Known rows, with every step that occurs:
N B E: [ 0.43 -0.97 -0.81  0.69 -0.71  0.51  0.29  0.57 -0.74  1.11  1.19 -0.67
 -1.74  1.87 -0.37 -0.67 -0.96 -1.36  0.28 -1.18  1.08  1.54 -1.72]
N B J: [-0.16  0.22  0.44  0.64 -2.07  0.29 -1.22  0.18  0.87  1.09  0.76 -1.32
 -1.59  1.35  0.28 -1.08 -1.63 -1.37 -0.43 -1.03  0.61  0.97 -2.66]
F K H: [ 0.37 -1.90  2.96  0.75 -0.74 -0.47  1.15  0.70  0.00 -0.19 -3.28  0.70
 -1.17  0.21 -1.38 -0.75  0.96 -0.09  0.63 -1.98  0.31 -2.48  0.09]
J B: [ 0.04  3.22 -0.61  1.34 -0.04  0.70  1.57  2.68 -0.83  0.73  1.53  0.29
 -1.15  2.07  0.58 -0.86 -0.73 -0.64 -0.48 -0.96  0.86  0.21  0.23]
E B F K H: [-0.91 -0.53 -1.41 -0.28 -0.35 -1.10  1.17  0.21 -1.75 -0.68 -1.08  0.45
 -0.74  0.88 -0.66  0.55  1.29  0.64 -0.49 -1.32 -0.08 -0.70  0.04]
V Z B N K H: [ 0.90 -4.21  3.20  0.97  0.45  0.16 -0.34 -3.87  3.55 -0.06 -0.10 -0.18
 -0.88 -3.74  1.38 -0.46 -0.52  1.52 -0.89  0.31 -0.16 -2.44  1.23]
B J: [-0.65  1.03  0.08  0.32 -2.02 -0.11 -0.90  0.47  0.48  0.66 -0.38 -0.80
  0.48  0.49  0.85 -0.74 -0.59 -0.50  0.30 -1.70  0.41  0.35 -1.10]
E B N: [-0.36 -0.17 -4.63 -0.08 -0.69  1.06 -0.31 -0.33  0.27 -0.53  0.80 -0.81
  1.06  0.99  2.95  0.08 -1.46  0.48 -0.62 -0.42 -0.43  2.48  0.24]
N B F K H: [-0.46 -1.00  3.08  0.91  0.17 -1.13  0.80 -0.07 -0.72  0.19 -0.32 -0.19
 -2.92  0.66 -2.54 -0.95  0.71 -1.12 -0.45 -1.36  0.53 -0.96 -1.73]
E B N K Z: [ 0.73 -0.52 -4.07 -1.25  0.32  1.41 -1.46 -0.43  0.93 -1.22  0.16 -0.22
  1.26  0.90  2.22  0.82 -1.31  0.81 -0.13  1.44 -0.68  2.70  1.39]
K H: [-0.14 -1.32 -0.17  0.92 -0.64  0.10  0.54  0.11 -0.55  0.18 -2.83  0.51
 -1.64  0.33 -0.60 -0.46  1.14  0.57  0.17 -0.89  0.64 -1.29 -0.58]
K F: [-0.27  0.35  0.33 -0.58  0.87 -0.03 -0.54 -0.23 -0.62 -0.33 -1.42  0.41
 -1.18  1.62  0.05  0.35  0.53  0.62 -0.05 -0.25  0.40 -0.24 -1.23]
H B N K: [-0.36  0.46 -0.79 -0.14  0.40  0.70 -0.89 -0.27 -0.89 -0.05  3.53  0.00
  3.64  1.54  1.75 -1.12 -0.36  0.23 -0.26 -0.48 -1.76  1.56 -0.01]
H K Z B N: [ 0.18 -0.03 -0.32 -0.30  0.90  0.99 -0.86 -1.60  0.94  0.57 -1.58 -0.63
  2.31 -2.63  0.23  1.01 -0.58  0.61 -0.51  1.85 -0.91  0.15  1.43]
V Z B: [ 1.56 -1.70  2.07  1.43 -0.61 -0.95  0.91 -2.38  1.00  0.55 -0.60 -0.59
 -0.76 -0.32  1.62  0.00 -1.00  0.34 -1.65  0.16  0.91 -1.81  1.11]
V Z B J: [ 0.69 -0.88  2.45  1.07 -1.70 -0.96 -0.27 -2.59  1.92  0.81 -0.28 -1.04
 -0.20 -1.95  2.07 -0.12 -1.20  0.36 -1.17 -0.34  0.55 -2.20  0.16]
H B F K Z: [-0.59  4.06 -0.03 -0.59  1.14 -2.04  0.76  0.27 -4.50 -0.45 -0.05  0.43
  3.28  2.24 -0.56  0.37  1.42 -0.90 -0.33 -0.08 -1.00 -0.20  0.86]
N K: [ 1.59 -1.88  1.23  0.45 -0.52  0.35 -0.25  1.35  0.35 -0.04  1.16  0.12
 -0.31  3.01 -0.58 -0.75 -0.04 -0.05  0.06 -0.98  0.41  0.84  0.08]
V Z B F K H: [ 0.31 -2.14  4.74  1.18  0.44 -2.19  1.63 -3.05  0.53  0.03 -1.42  0.03
 -1.47 -2.77 -0.70  0.01  0.91  0.64 -1.13 -0.70  0.47 -4.05  1.00]
E B: [ 0.49 -0.15 -4.54  0.07 -1.43  0.21  0.49  0.90 -1.33 -0.12 -0.29 -0.16
 -0.13  3.51  1.69  0.66 -0.75  0.44 -0.86 -0.36  0.41  1.41 -0.12]
H B N K Z V: [ 0.68  2.46 -1.71 -2.02  0.50  0.03 -1.44 -0.91 -1.34 -0.19  2.77 -0.09
  3.04  0.21  1.50  0.68 -0.08  0.34  0.34  2.18 -1.41  2.24  0.26]
F B N K Z V: [ 0.88  0.39 -1.71 -1.49 -0.24  0.48 -1.18  0.45  2.26 -0.59  0.47 -0.52
 -0.68 -2.12 -0.57  1.43 -1.03 -1.04  1.33  4.06  0.41  1.64  0.29]
N K H B: [ 0.15 -1.61  0.11 -0.10 -0.31  0.05 -0.37  0.43 -1.60  0.23  0.55  1.36
  0.56  1.93 -0.78 -0.44  1.45  1.29 -0.04 -0.54 -1.01 -0.97 -0.60]
H K: [-0.13  0.46  0.28  0.82  0.16  0.20  0.07  1.35 -0.60  0.95 -0.55 -0.16
  2.00  1.97 -0.59 -0.34  0.09  0.65 -0.44 -0.83 -0.90 -0.23 -0.25]

Rows:
[-0.77  1.69  1.02 -0.15  2.05  1.75 -0.70  0.86  1.84 -0.27  3.13  0.59
 -0.67 -0.89  0.73 -0.95 -1.03  0.58  0.15 -0.14 -0.38  0.82 -0.18] | J B N K F
[ 0.70  2.96  1.82 -1.25  0.52 -2.32  0.88 -0.01 -1.79 -0.59 -0.78 -0.32
 -0.28  0.38 -1.42  1.22  1.25 -0.96  0.65  0.61  0.60  0.90  0.66] | B F K Z V
[ 1.75 -1.27  1.54 -0.45 -0.60 -0.29  1.02 -0.56 -0.07  0.14 -2.46  0.13
 -0.15 -1.41 -0.69  1.06 -0.14 -1.02  0.87  0.20  1.03 -1.01  1.80] | F K Z B E
[ 0.43 -1.75 -3.27 -0.49 -0.54  1.40 -0.99 -0.12  1.12 -0.71  2.10 -0.34
  0.98  1.32  2.28 -0.12 -1.32  0.86 -0.38 -0.21 -0.87  2.55  0.36] | E B N K
[-0.43 -0.13 -2.75  0.37 -0.94  0.04  1.01  2.10 -0.34  0.65 -0.39 -0.06
 -0.59 -0.41 -0.90  0.47 -0.25 -1.51  1.31  0.50  1.17  0.20 -0.52] | F B E
[-0.66 -2.80 -0.55  0.28 -0.33  1.22 -0.62  0.57  2.95 -0.44 -0.36  0.09
 -1.11 -2.79 -1.05 -0.30 -0.24 -0.38  0.88  1.51 -0.03 -0.64 -0.39] | F B N K H
[-0.91 -0.30  3.19  0.66  0.53 -1.56  1.35  0.15 -1.17 -0.38 -1.41  0.36
 -0.87 -0.33 -2.18 -0.61  2.20 -0.37  0.34 -2.15  0.35 -1.67 -0.16] | B F K H
[ 0.81  3.37 -0.42 -0.98  1.00  1.22 -0.41  0.95  1.43 -0.10  2.98  0.09
 -0.56 -1.15  0.87  0.30 -1.24 -0.14  0.68  1.97  0.09  2.03  1.03] | J B N K Z V
[-1.13 -0.08 -2.03 -1.06  0.66  0.09 -0.26  0.85  0.14  0.10 -1.24  0.58
 -1.46 -1.34 -1.20  1.22  0.30 -0.22  1.41  1.28  0.70 -0.83 -1.56] | K F B E
[ 2.51 -2.50  0.94 -0.39 -0.38  0.50 -0.55 -0.60  0.91 -0.10 -0.69  0.13
 -1.09  0.41 -0.55  1.09 -0.17 -0.09 -0.34  1.84  0.85  0.54  1.43] | N K Z B
[ 1.50  0.37 -0.19 -1.45  0.56  0.57 -1.63 -1.01  1.61 -0.68  1.09 -0.64
  0.51 -1.03  0.84  0.53 -0.63  0.17  1.09  1.89 -0.16  2.65  0.83] | B N K Z V
[ 0.70 -0.23 -0.20 -0.24  0.20  0.34 -0.21 -0.49 -0.21  0.87 -2.27 -0.07
  1.39 -0.77 -0.82  1.39 -0.09  0.46 -0.76  1.80 -0.39 -0.78  1.03] | H K Z B
[-0.16 -1.60 -0.75  0.38 -0.35  1.17 -0.60  1.22  2.61 -0.45  1.28 -0.56
 -0.07 -1.04 -0.22 -0.42 -1.17 -1.11  0.67  1.31  0.10  0.95 -0.04] | F B N K
[-0.30 -2.93 -3.20 -0.43 -0.33  1.40 -1.00 -0.78  1.43 -0.72  0.51  0.28
 -0.05 -0.21  1.58  0.06 -0.42  1.68 -0.09 -0.15 -0.84  1.26  0.13] | E B N K H
[-0.06 -2.81  0.98  0.42  0.58  1.30 -1.06 -0.81  2.31 -0.52  0.23  0.08
 -0.16 -1.58  0.08 -1.21  0.27  0.77  0.56 -0.86 -0.47  0.56 -0.02] | B N K H
[-1.53  0.45 -1.07 -0.70  1.10  0.62 -1.04 -0.25  1.90 -0.63 -0.92 -0.14
 -0.91 -2.03 -0.01  0.44 -0.64 -0.21  0.57  1.82  0.10 -0.19 -1.23] | K F B N
[ 0.30  5.89  1.23 -0.86  1.05 -1.48  1.79  1.75 -1.81  0.03  1.29  0.29
 -1.17  0.04 -1.21  0.77  0.55 -1.17  0.45  0.86  0.79  0.41  0.80] | J B F K Z V
[-2.01  1.55 -1.16  0.21  0.71 -1.36  0.64 -0.53 -4.00  0.33  0.02  0.79
  1.05  0.74 -0.77 -0.06  2.56  0.81 -0.54 -0.64 -0.72 -1.12 -0.91] | K H B F
[ 0.45 -5.00  2.17  0.42 -0.62  1.48 -0.50 -2.40  3.01  0.21  0.89 -0.16
 -1.45 -3.64  0.11 -0.36 -0.07  0.82 -0.36  0.21  0.39  0.14  0.20] | Z B N K H
[-1.30  3.01 -1.58 -0.15 -1.70 -0.61 -0.89  0.35 -2.58  1.02  1.34 -0.20
  3.11  1.79  1.64 -0.66 -0.09 -0.21 -0.24 -1.02 -0.93  0.09 -1.35] | H B J
[-0.70  3.84  2.06  1.13  0.92 -0.76  2.25  2.51 -1.49  0.12  2.16  0.29
 -0.63  1.16 -1.00 -0.96  0.38 -1.28 -0.31 -1.86  0.60 -0.33  0.62] | J B F K
[ 0.23  2.32  1.88 -0.10  1.25 -1.72  0.88  0.46 -1.96 -0.91 -1.81 -0.16
  0.68  0.95 -1.34  0.50  1.12 -1.31  0.36 -0.55  0.43  0.07  1.28] | B F K Z
[-0.21 -2.75  3.86  0.72 -0.65 -1.16  1.68 -1.50 -0.03  0.32 -0.94  0.11
 -2.18 -2.53 -2.05  0.19  1.62 -0.22 -0.73 -0.90  1.01 -1.90  0.00] | Z B F K H
[-0.82  0.06 -2.07  0.80 -0.56  0.85  0.09  0.89  1.83 -0.20 -0.15 -0.99
  0.14 -1.42  0.59 -0.32 -1.44 -1.57  0.57  1.12  0.41  0.69 -0.30] | F B N
[-0.20 -0.31  1.45  0.27 -0.56 -0.78  1.14  0.70 -2.43  0.14 -1.84  1.12
  1.05  1.02 -0.97 -0.72  1.40  0.19  0.25 -1.59 -0.75 -2.75 -0.25] | F K H B
[-0.30  5.17  1.39  0.20  1.78 -0.91  1.81  2.06 -1.82 -0.27  0.40  0.48
 -0.36  0.64 -1.02  0.02  0.37 -1.44  0.02 -0.53  0.58 -0.36  1.64] | J B F K Z
[-0.36 -1.63 -2.89 -1.54  0.71  1.25 -1.85 -1.09  1.28 -1.07  1.39  0.21
  0.30  0.65  2.02  0.47 -0.98  1.79 -0.26  0.39 -1.12  1.85 -0.48] | E B N K F
[-1.87  1.32 -1.41 -0.05 -1.39 -0.46 -0.74 -0.47 -2.06  0.90 -1.07  0.65
  1.37 -0.51  0.57 -0.48  1.15  0.91  0.16 -1.00 -0.91 -1.97 -1.70] | K H B J
[-1.03  0.57  0.78 -0.65  1.77  0.06 -0.99  0.22 -0.54  0.50 -1.37  0.54
  1.26  0.97 -1.12  0.36  0.64  1.70 -0.23 -0.09 -1.22 -1.18 -1.21] | H K F
